What can hang from each mark
sozo: lagivot risubub zeri
tisiv: medapas risubub
lagivot: nipod sozo
risubub: mekis tisiv
mekis: lasi risubub
lasi: mekis
borotis: lasi
medapas: tisiv
nipod: lagivot
zeri: sozo

Every row comes from one small tree of marks. The marks that hang from a mark follow it in brackets, in alphabetical order. Every link used is in the known rows. Which tree was each row made from?
Known rows
risubub(mekis tisiv): [-0.99 -2.07 -1.34  1.31  1.24  1.97  2.07  0.37 -0.41  0.25 -3.50  2.15
  1.02  1.54 -0.94  0.07  0.40  1.05 -2.59 -0.36 -2.54  0.27  1.59  0.78]
lasi(mekis(risubub)): [-1.79 -3.47 -0.89  0.49  2.18  2.32  0.20 -1.06 -0.68 -0.68  1.64  2.31
 -0.06 -0.05  0.89  4.18 -0.65 -3.04  2.54 -2.18  1.09  1.11 -0.12  2.66]
lagivot(nipod sozo(risubub(tisiv) zeri)): [ 3.54 -5.47  3.03 -0.22 -1.87  0.18  4.69 -1.37 -0.22  0.31 -2.84 -2.36
  2.20 -0.01 -0.02 -0.37 -2.64  5.52 -2.21 -2.46 -0.25 -2.98 -1.80  4.08]
nipod(lagivot(sozo)): [-1.28 -1.54  2.21 -1.38 -1.26  3.58 -0.13  2.51 -0.48 -3.29  1.85 -3.47
  3.53  0.42 -1.52 -0.40  0.59  1.38  0.76 -0.24 -1.71 -3.02 -3.23  2.03]
sozo(lagivot(nipod) risubub zeri): [ 3.55 -4.41  3.37  1.17 -1.58 -1.32  4.45 -2.20  0.77  0.82 -0.64 -1.85
 -0.43 -1.98 -2.58 -0.20 -4.04  3.06  1.17 -3.69 -0.21 -1.60  1.15  1.48]
nipod(lagivot): [-0.83 -0.44  1.28 -0.66 -0.77  2.63  0.50  1.74 -1.13 -1.96  0.34 -0.90
  1.09 -1.00 -1.41 -0.94  0.25 -0.36  1.33 -0.22 -1.74 -1.87 -0.43  1.31]
nipod(lagivot(sozo(risubub(tisiv) zeri))): [ 2.81 -4.31  4.00  0.65 -3.10  3.76  3.71 -0.40 -1.60 -1.86 -1.81 -0.32
  2.54  0.46 -1.74  0.92 -1.82  2.31 -0.74 -1.24 -2.51 -4.65 -0.77  4.83]
sozo(risubub(mekis tisiv(medapas)) zeri): [ 3.86 -1.92  0.15  0.61 -2.66  1.03  4.51 -0.83 -0.08  0.22 -4.28  4.30
 -1.25  2.27 -0.95  2.84 -1.71 -0.22 -3.82 -0.86 -3.71  0.65  4.22  3.52]
lasi(mekis): [-1.45 -1.64 -0.49 -0.37  1.05  1.87 -0.49  0.44 -0.50  0.95  2.08  0.49
 -0.90 -1.14  1.01  2.11  0.13 -1.22  0.33 -1.00  1.73 -0.35  2.04  0.50]
lagivot(sozo(zeri)): [ 0.77  0.36  2.58 -0.99 -2.03  1.10  0.62  0.33  1.40 -0.32  0.28 -3.51
  2.29  0.19  0.27  2.99 -0.72  1.12 -1.84 -0.15  0.73 -1.89 -1.09  2.22]
sozo(risubub): [ 2.80 -1.85  0.82  0.43  0.12 -0.07  1.67 -2.08 -0.36  0.39 -0.04  2.26
 -0.97  0.27 -1.27  0.48 -1.60 -0.42  1.79 -1.58 -1.36 -0.74  0.87  1.43]
risubub(mekis(lasi)): [-0.34 -0.95 -1.03 -0.55  1.06  3.30  1.97 -2.36 -0.10 -0.52 -1.93  1.54
  1.90  0.23  0.71  4.59  0.45 -2.51 -1.66 -2.82 -2.38  0.78  0.68  1.37]
medapas(tisiv(risubub)): [ 1.04 -2.36 -1.58 -1.34 -1.21 -1.95  1.01  1.51 -1.39 -0.19 -1.89  1.54
 -1.52  3.48  3.82  0.17 -1.26  2.34  0.40 -1.49  0.75 -3.22 -1.05  3.72]
tisiv(medapas risubub): [ 1.11 -1.22 -3.76 -2.16 -1.21 -1.39 -1.23  2.26 -0.09 -1.53 -0.79  1.45
 -1.04  3.86  2.58  0.00 -0.24 -0.24 -1.23 -0.38 -0.58  0.95 -0.68  1.93]
risubub(mekis): [-0.36  0.29 -0.44 -0.39  1.28  2.10  1.08  0.75  0.94  0.35 -1.22  0.50
  0.98  0.48 -1.54  1.94  0.29 -1.02 -0.59 -1.14 -2.30  0.39  1.90  0.89]
risubub(mekis(lasi) tisiv(medapas)): [-0.54 -2.71 -2.62  0.12 -1.47  1.87  2.74 -1.39 -1.62 -1.62 -3.83  3.91
  1.34  3.01  2.42  2.38  0.80 -0.96 -5.40 -0.76 -3.09  2.50  0.41  0.72]
tisiv(medapas risubub(mekis)): [ 0.73 -0.98 -4.38 -2.45 -0.06  0.78 -0.16  3.09  1.07 -1.32 -1.97  1.86
 -0.21  4.43  1.07  1.86  0.05 -1.10 -1.72 -1.60 -3.15  1.46  1.26  2.91]
tisiv(risubub(mekis(lasi))): [-0.04 -3.09 -3.99 -1.81  2.14  3.12  1.15 -1.46  0.13 -0.88 -3.32  2.35
  1.72  2.62  2.14  4.93 -0.26 -2.58 -1.12 -4.42 -2.53  0.08  0.01  3.63]
risubub(mekis(lasi) tisiv): [-1.02 -3.24 -1.78  1.15  0.85  3.30  3.29 -2.87 -1.49 -0.42 -4.39  3.30
  2.20  1.27  1.36  2.71  0.55 -0.64 -3.57 -2.05 -2.61  0.79  0.32  1.13]
sozo(risubub zeri): [ 4.26 -0.55  2.36  0.12 -1.48  0.17  2.58 -2.61  0.49  1.16 -1.48  1.46
 -1.28 -0.89 -1.11  3.07 -2.67 -0.90  0.53 -1.65 -0.35 -1.58  2.71  2.99]
lagivot(nipod sozo(risubub(mekis tisiv) zeri)): [ 3.12 -5.09  2.37 -0.57 -0.56  2.33  5.82 -0.83  1.01  0.28 -4.17 -2.00
  3.38  0.76 -1.65  1.72 -2.26  4.77 -2.78 -3.75 -2.86 -2.62  0.05  5.18]
medapas(tisiv(risubub(mekis(lasi)))): [ 0.25 -3.57 -2.63 -2.01 -0.29  1.37  2.93 -0.94 -1.50 -0.85 -3.84  3.20
  0.68  3.62  4.46  4.66 -0.99 -0.02 -1.18 -4.11 -1.59 -2.38 -0.37  5.13]
lagivot(nipod sozo): [-0.26 -2.81  1.21 -2.31 -0.16 -0.02  0.78  1.64  1.05 -1.07  0.81 -5.63
  3.54  0.21  0.55 -1.62 -0.36  4.72 -0.54 -1.65  0.18 -1.32 -4.10  1.32]
borotis(lasi(mekis(risubub(tisiv)))): [-3.30 -5.30 -2.10 -0.54  4.23  1.65  3.67 -2.19 -1.97  0.02 -0.45  4.20
 -0.72 -0.21  2.78  3.51 -0.43  0.20 -0.88 -1.41  3.15  2.13 -0.08  3.79]
zeri(sozo): [-0.09 -0.59 -0.07 -0.31  1.31  1.14 -1.12 -0.16  0.06 -0.30  0.64 -1.64
  1.55  3.11 -1.71  2.80  0.73  0.51  0.11  1.17  1.31 -2.28 -0.56 -0.31]

Write each row's tree
[-0.52 -4.93 -2.53  1.44 -2.07  0.30  2.40 -3.47 -2.86 -3.64 -2.89  5.20
  1.36  3.48  3.97  2.46 -0.24 -1.91 -2.80 -0.91 -0.94  3.49 -3.67  1.91] => mekis(lasi risubub(tisiv(medapas)))
[ 0.50 -2.37 -4.69 -2.89 -0.44  1.74  0.90 -0.12  0.18 -2.14 -2.84  3.15
  0.78  4.09  3.29  4.52  0.15 -2.95 -2.85 -3.36 -3.03  1.98  0.18  3.12] => tisiv(medapas risubub(mekis(lasi)))
[ 3.80 -1.55  1.42 -0.63 -0.43  3.43  4.50 -5.18  0.39  0.67 -3.51  3.00
  0.66 -0.66 -0.37  7.70 -2.19 -3.42 -1.16 -4.55 -2.92 -0.70  3.47  4.49] => sozo(risubub(mekis(lasi)) zeri)
[ 1.33 -5.86  1.15  0.69  2.52  1.68  3.37 -1.35  1.23  0.08  0.20 -2.15
  2.42  2.88 -6.01  1.81 -1.83  3.46  2.14 -3.54 -2.25 -2.85  1.09  0.53] => zeri(sozo(lagivot(nipod) risubub(mekis)))
[-0.69 -4.31  1.01  0.70  1.32 -0.37  0.80  0.23  0.37 -0.50  1.49 -4.72
  2.44  2.05 -3.03 -0.59 -0.80  4.53  0.81 -0.71  1.57 -2.41 -1.88 -1.97] => zeri(sozo(lagivot(nipod)))
[ 2.26 -4.81 -0.01  1.89  1.25  0.95  1.54 -2.88 -1.72  0.17 -1.74  2.61
  0.86  4.49 -2.19  1.15 -0.68  2.07 -0.12  0.24 -0.27 -3.16  0.23  0.88] => zeri(sozo(risubub(tisiv)))
[ 4.17 -4.74  2.03 -1.13 -4.30 -0.99  4.25 -0.12 -0.17 -0.93 -2.24 -1.81
  1.54  1.85  1.12 -0.69 -2.30  5.36 -3.96 -1.22 -1.12 -1.05 -1.74  3.76] => lagivot(nipod sozo(risubub(tisiv(medapas)) zeri))
[ 1.09 -1.20  3.06 -2.40 -1.85  0.32  1.87  1.01  1.83 -0.21 -0.50 -6.37
  3.38 -1.06  0.61  1.00 -1.20  4.05 -1.96 -1.75  1.22 -2.04 -2.54  2.79] => lagivot(nipod sozo(zeri))
[ 1.42 -6.10 -0.68  2.99 -0.14  1.15  2.98 -0.73 -0.68 -1.07 -0.62  3.10
  0.77  6.72 -4.38  1.53 -0.76  2.00 -1.54  0.03 -3.31 -0.89  2.12 -0.56] => zeri(sozo(lagivot risubub(mekis tisiv(medapas))))
[ 1.15 -4.29  0.93  2.16  2.44  2.49  2.15 -1.94  0.92  0.06  1.09  0.88
  1.42  4.09 -6.11  3.63 -1.24  0.48  2.05 -1.92 -2.59 -2.54  2.66 -0.14] => zeri(sozo(lagivot risubub(mekis)))
[ 3.60 -2.84  3.05 -2.36 -0.47  2.25  4.43 -0.38  2.66  0.18 -1.81 -3.75
  3.16 -0.25 -2.27  3.48 -2.32  2.85 -0.60 -4.37 -2.71 -2.34  0.44  5.35] => lagivot(nipod sozo(risubub(mekis) zeri))
[ 1.40 -8.29  1.19  2.66  1.26 -0.69  3.55 -2.18 -1.38 -0.07 -0.86 -1.03
  1.69  3.27 -3.72 -1.90 -2.15  6.10  0.36 -1.53 -0.07 -3.20 -1.07 -0.79] => zeri(sozo(lagivot(nipod) risubub(tisiv)))
[ 2.83 -3.93 -0.85  0.78 -1.28 -0.30  1.21 -1.43 -1.83 -1.08 -1.21  2.94
  0.05  6.00 -0.96  0.83 -0.43  1.85 -1.90  1.37 -0.88 -1.39  0.40  0.63] => zeri(sozo(risubub(tisiv(medapas))))
[-1.69 -5.02 -2.52  1.46 -0.42  0.89  0.87  0.05 -2.05 -1.85 -0.08  4.43
 -0.63  2.53  2.70  1.93 -0.14 -1.31 -1.18 -0.10  0.21  2.85 -0.48  2.21] => lasi(mekis(risubub(tisiv(medapas))))
[ 2.93 -3.75  3.23 -0.25 -5.38  2.59  3.29  0.84 -1.56 -3.16 -1.19  0.19
  1.65  2.22 -0.64  0.63 -1.43  2.15 -2.54  0.10 -3.09 -2.86 -0.94  4.30] => nipod(lagivot(sozo(risubub(tisiv(medapas)) zeri)))
[ 1.49 -3.65  2.99 -1.01 -1.18  3.26  1.57  0.33 -0.77 -3.00  1.94 -1.26
  2.77  0.78 -2.38  0.00 -0.57  1.13  2.86 -1.79 -3.17 -3.61 -2.15  3.57] => nipod(lagivot(sozo(risubub)))
[ 2.93 -2.10  4.80 -1.16 -2.89  3.73  2.58 -0.12 -0.02 -2.23  0.49 -2.08
  2.27 -0.44 -2.46  2.66 -1.96  0.50  1.38 -1.91 -2.30 -4.52 -0.48  4.96] => nipod(lagivot(sozo(risubub zeri)))
[ 3.87 -3.22  1.80  0.07 -4.72 -0.30  3.12 -0.82 -0.54 -1.22 -1.49  0.98
  0.56  3.11  0.74  1.12 -1.54  2.44 -3.80  0.27 -1.41 -0.92 -0.31  3.02] => lagivot(sozo(risubub(tisiv(medapas)) zeri))
[ 1.65 -4.35 -0.70  1.51  2.62  2.99  2.66 -2.02 -0.60  0.39 -3.00  2.97
  1.57  4.82 -3.92  3.24 -0.26  1.39 -0.55 -0.74 -2.61 -2.57  2.08  2.10] => zeri(sozo(risubub(mekis tisiv)))
[-2.25 -5.69 -1.72  2.42  1.97  1.94  1.53 -1.34 -2.16 -0.51 -0.71  3.97
  0.23  0.89  1.65  2.41 -0.56 -1.28  0.36 -1.52  1.11  0.92 -0.39  2.48] => lasi(mekis(risubub(tisiv)))
[ 3.33 -2.99  1.25 -0.16 -3.36  1.90  4.08 -0.07  0.64 -0.78 -2.64  1.49
  1.47  3.56 -0.67  3.34 -1.32  1.66 -4.49 -0.80 -3.72 -0.50  1.55  4.18] => lagivot(sozo(risubub(mekis tisiv(medapas)) zeri))
[ 2.06 -2.04  0.14 -0.35  2.79  3.26  1.35 -1.71  0.91  0.37 -0.60  1.06
  1.48  3.93 -4.28  5.06 -0.31 -0.62  1.56 -1.46 -2.38 -2.57  2.44  2.41] => zeri(sozo(risubub(mekis)))
[-2.64 -3.02 -1.23 -2.40  4.22  1.76  2.37 -1.97 -0.37 -0.16  1.78  2.56
 -0.89 -1.31  1.99  5.51 -0.44 -1.81  1.38 -2.23  3.23  2.16  0.28  3.85] => borotis(lasi(mekis(risubub)))
[ 1.14 -5.81  0.53  1.77  2.01  3.72  3.14 -5.11 -0.25 -0.86  0.28  2.10
  2.48  4.01 -3.93  6.21 -1.14 -1.27  1.15 -3.68 -2.50 -2.15  1.23  0.35] => zeri(sozo(lagivot risubub(mekis(lasi))))
[ 2.17 -4.27  1.43 -2.02  1.18  1.82  3.30  0.01  1.76 -0.62 -0.38 -2.92
  3.58  0.98 -2.30  0.79 -1.41  3.68  0.81 -4.14 -3.50 -1.85 -1.27  3.88] => lagivot(nipod sozo(risubub(mekis)))
[ 2.91 -2.61  2.79  2.27 -0.58  1.75  4.33 -2.31  1.49  1.15 -0.73  1.55
 -0.47 -0.09 -4.60  3.73 -3.07 -0.57  0.89 -3.05 -2.93 -0.97  4.57  1.66] => sozo(lagivot risubub(mekis) zeri)
[ 2.02 -6.19  1.85  1.11  1.20 -0.50  2.35 -2.00  0.05 -0.20  1.47 -2.56
  1.49  2.38 -4.25 -0.10 -2.17  4.20  2.50 -2.37  0.26 -3.10 -0.77 -0.50] => zeri(sozo(lagivot(nipod) risubub))
[ 3.99 -3.23  3.72 -2.17 -1.77  0.12  3.41 -1.28  1.45  0.06 -0.66 -4.02
  2.17 -0.67 -0.68  1.46 -2.59  3.76 -0.07 -3.40 -0.41 -2.88 -1.36  4.37] => lagivot(nipod sozo(risubub zeri))
[ 0.55 -6.89  1.23  0.13 -0.32  6.62  4.78 -2.56 -2.29 -3.22 -2.40  2.11
  4.87  2.04 -1.28  2.77 -0.16  0.46 -0.92 -3.77 -5.57 -3.20 -1.79  4.53] => nipod(lagivot(sozo(risubub(mekis(lasi) tisiv))))
[-0.44 -3.47 -2.09  1.74 -1.68 -1.05  1.40 -0.37 -1.67 -2.72 -2.12  3.95
  0.12  3.56  1.56 -0.19 -0.53 -0.10 -1.68  0.70 -1.22  3.12 -2.60  1.64] => mekis(risubub(tisiv(medapas)))
